Every row comes from one small tree of marks. The marks that hang from a mark follow it in brackets, in alphabetical order. Every link used is in the known rows. Which tree was each row made from?
(in the rows, 128 means zero)
Known rows:
C{P}: [126 105  94 116 134 123 139 137 120 135 112 136 129 121 124 128 140 123
 119 163 136 125 134 126]
H{W}: [117 143 101 136 134 126 131 121 138 136 142 135 127 101  91 126 130 150
 104 111 137 136 120 126]
E{K S{J L Y}}: [194 152 168  83 137 121 138 104  86 162 117 107 120 133  52 176 168 159
  69 165 144 217 120 143]
L{S{E{K} J Y} X{U}}: [229 204 101 109 126 143 166  99  86 123 103 114 109 128  66 180 163 173
  40 117 112 216 135 128]
U{P{J} X{L{S{E Y}}}}: [161 136 118 132 131 133 114 140 128 135 110 104 126 134 102 163 151 115
  86 134 131 169 121 120]
A{H}: [136 126 114 110 144 121 143 134 122 134 129 131 129 112  98 118 129 120
 119 152 111 143 134 137]
U{P{J} X{L{S{E}}}}: [137 135 125 137 131 133 118 135 136 132 107 110 129 142  99 152 147 105
 108 136 131 158 116 118]
A{H{U{X} W}}: [ 96 163  96 127 130 116 138 124 138 131 150 135 130  86  58 122 128 155
  90 103 128 160 128 129]
S{E J L{X{U}} Y}: [199 224 106  95 129 143 130 123  75 121 135 115 111 122  91 170 144 173
   7 113 112 211 139 126]
A{H{U{P X{L}} W}}: [ 79 142  97 133 148 117 135 146 146 139 137 133 128  88  81 122 140 123
  87 115 134 171 134 123]
U{P X{L}}: [ 90 127 150 143 136 121 109 160 151 133 110 118 127 140 142 139 140  86
 119 120 141 130 138 114]
L{S X}: [177 143  85 129 115 139 169 103 114 108  94 121 121 129  85 155 145 130
 122  82  90 154 140 128]
X{L U{P}}: [ 88 117 136 137 158 147 127 155 148 126 131 134 126 134 173 127 140  80
  94 140 146 153 143 109]
L{S{E Y} X{U{P{J}}}}: [206 168  75 132 116 150 148 112 110 116  99 113 119 126 100 174 146 133
  69 117 119 194 119 124]
A{H{U{X{L{S{E}}}} W}}: [131 156  88 115 148 122 160 124 120 127 143 129 122  90  40 138 147 161
  57 116 107 191 145 128]
L{S{E{K}} X{U{P}}}: [193 154 115 129 122 145 170 104 120 115  85 125 111 146  93 175 165 131
  98 128 126 191 125 122]
X{L{S{J}}}: [143 140 108 116 153 140 150 130 106 129 127 120 123 122 109 132 148 127
  91 118  97 165 150 123]
N{E}: [108 158  89 132 121 131 123 143 137 135 121 117 132 118 130 120 107 132
 126 141 136 128 119 127]
U{P{J} X{L{S}}}: [117 130 122 144 130 137 118 136 148 129 111 111 133 139 107 144 146  89
 125 113 128 146 118 115]
H{A U{P{J} X} W}: [103 184 101 159  97 124 103 113 157 142 180 131 140  99  62 148 130 159
 109  81 145 182  91 115]
A{H{U{P{J} X{L}} W}}: [ 79 143  91 135 142 125 125 134 151 144 144 132 135  86  62 119 135 119
  91 124 139 181 115 123]
N{E{K S{J L Y}}}: [169 181 127  92 129 126 134 122  99 163 113  98 126 120  61 162 145 163
  72 176 151 210 113 141]
L{S{E Y} X}: [230 155  79 116 116 133 164 111  88 114  94 110 111 124  79 176 150 162
  74 108  92 181 142 134]
S{E{K} J L Y}: [215 181 145  81 136 128 124 120  74 146 138 111 112 130  75 171 164 195
  39 162 130 211 120 139]
E{K S}: [154 105 180 111 131 118 148  97 122 155  98 122 125 145  69 156 157 127
 130 180 159 173 117 138]
X{L U{P{J}}}: [ 89 122 131 140 152 155 115 142 152 131 138 132 133 133 154 124 135  78
  98 147 153 162 122 109]

Which tree is each row?
[158 163 123 127 140 123 121 155 109 138 107 102 118 128 120 162 154 126
  70 126 124 168 142 120] : U{P X{L{S{E J Y}}}}
[115 153 125 138 137 128 123 151 130 133 108 111 125 133 123 145 148 102
 107 105 121 146 139 115] : U{P X{L{S{J}}}}
[231 197 128  84 125 131 136 109  70 139 114 110 107 132  51 183 168 188
  32 136 115 226 126 137] : S{E{K} J L{X} Y}
[190 167  82 127 122 149 168 114 113 102 111 119 118 123 103 164 146 133
  71  76  98 171 149 123] : L{S{Y} X{U}}
[165 130 105 126 153 155 136 138 122 128 132 117 123 127 134 154 150 112
  56 153 134 194 129 117] : X{L{S{E Y}} U{P{J}}}
[158 139 138 104 123 130 151 100 105 129 102 117 123 137  60 166 150 122
  97 127 119 184 133 135] : E{S{L{X}}}
[158 138 162 109 123 144 145  87 125 142  95 121 125 153  50 177 168 107
 103 157 159 219 100 130] : E{K S{L{X{U{P{J}}}}}}
[189 143 129  97 124 127 148 107  94 134 102 108 120 130  63 179 153 134
  70 125 119 197 138 139] : E{S{L{X} Y}}
[185 169 147 108 142 125 138 130 103 137 116 106 115 138  69 169 167 156
  57 128 118 185 145 124] : U{X{L{S{E{K} J Y}}}}
[159 141 130 110 127 120 140 123 122 162  96 104 128 125  79 157 138 144
 106 185 163 182 115 141] : N{E{K S{Y}}}
[189 214 101 106 129 142 122 134  83 127 124 112 111 122 111 173 149 156
  19 124 122 211 131 125] : S{E J L{X{U{P}}} Y}
[126 167  94 138 113 126 135 109 133 133 192 143 131  91  74 142 133 183
  96  84 120 187 120 121] : H{A U W}
[207 168 152  85 125 126 149  92  81 153  97 106 116 134  28 188 174 155
  62 143 133 231 126 142] : E{K S{J L{X} Y}}
[182 144 166 102 134 115 136 105  95 169 106 110 122 127  65 165 159 151
  89 178 157 198 119 143] : E{K S{J Y}}
[176 182  79 125 116 138 160 104  97 118  96 116 120 120  76 150 142 141
 107  85  87 166 136 127] : L{S{J} X}
[168 180 124 100 124 140 154 113 118 139 101 107 121 132  61 175 148 141
  62 151 151 217 124 132] : N{E{K S{L{X{U}} Y}}}
[171 145 131 116 140 126 138 141 114 121 119 108 118 136  96 163 152 141
  64 114 109 159 154 123] : U{X{L{S{E Y}}}}
[245 186  96 106 119 130 163  98  76 132  90 108 108 126  48 182 165 179
  65 123 101 210 131 137] : L{S{E{K} J Y} X}
[171 109 105 115 153 139 155 137 110 123 127 116 121 122 117 149 155 127
  81 117 101 165 157 126] : X{L{S{Y}}}
[111 143  79 121 140 122 150 120 127 136 154 140 129  78  71 116 128 157
  93 122 123 171 126 134] : A{H{U W}}
[185 136 161  92 133 131 137 111 105 131 128 124 115 149  80 164 164 168
  87 161 130 183 118 135] : S{E{K} L}
[166 222 115 102 129 146 134 115  89 116 130 123 114 133  86 157 140 160
  36 115 112 199 132 122] : S{E J L{X{U}}}
[228 191  71 113 119 132 155 110  73 125  97 107 111 114  71 170 147 172
  59 107  89 193 139 134] : L{S{E J Y} X}
[205 131 149 106 131 120 131 122 104 144 119 118 115 135  96 164 155 170
  80 174 144 178 122 138] : S{E{K} Y}
[123 181 141 137  97 122 121 122 134 120 175 129 133 127  93 150 131 160
 114  78 116 166 130 117] : H{A U{X}}
[134 171 132 114 126 123 136 115 117 168  98 108 130 125  70 142 131 143
 117 188 163 182 108 137] : N{E{K S{J}}}
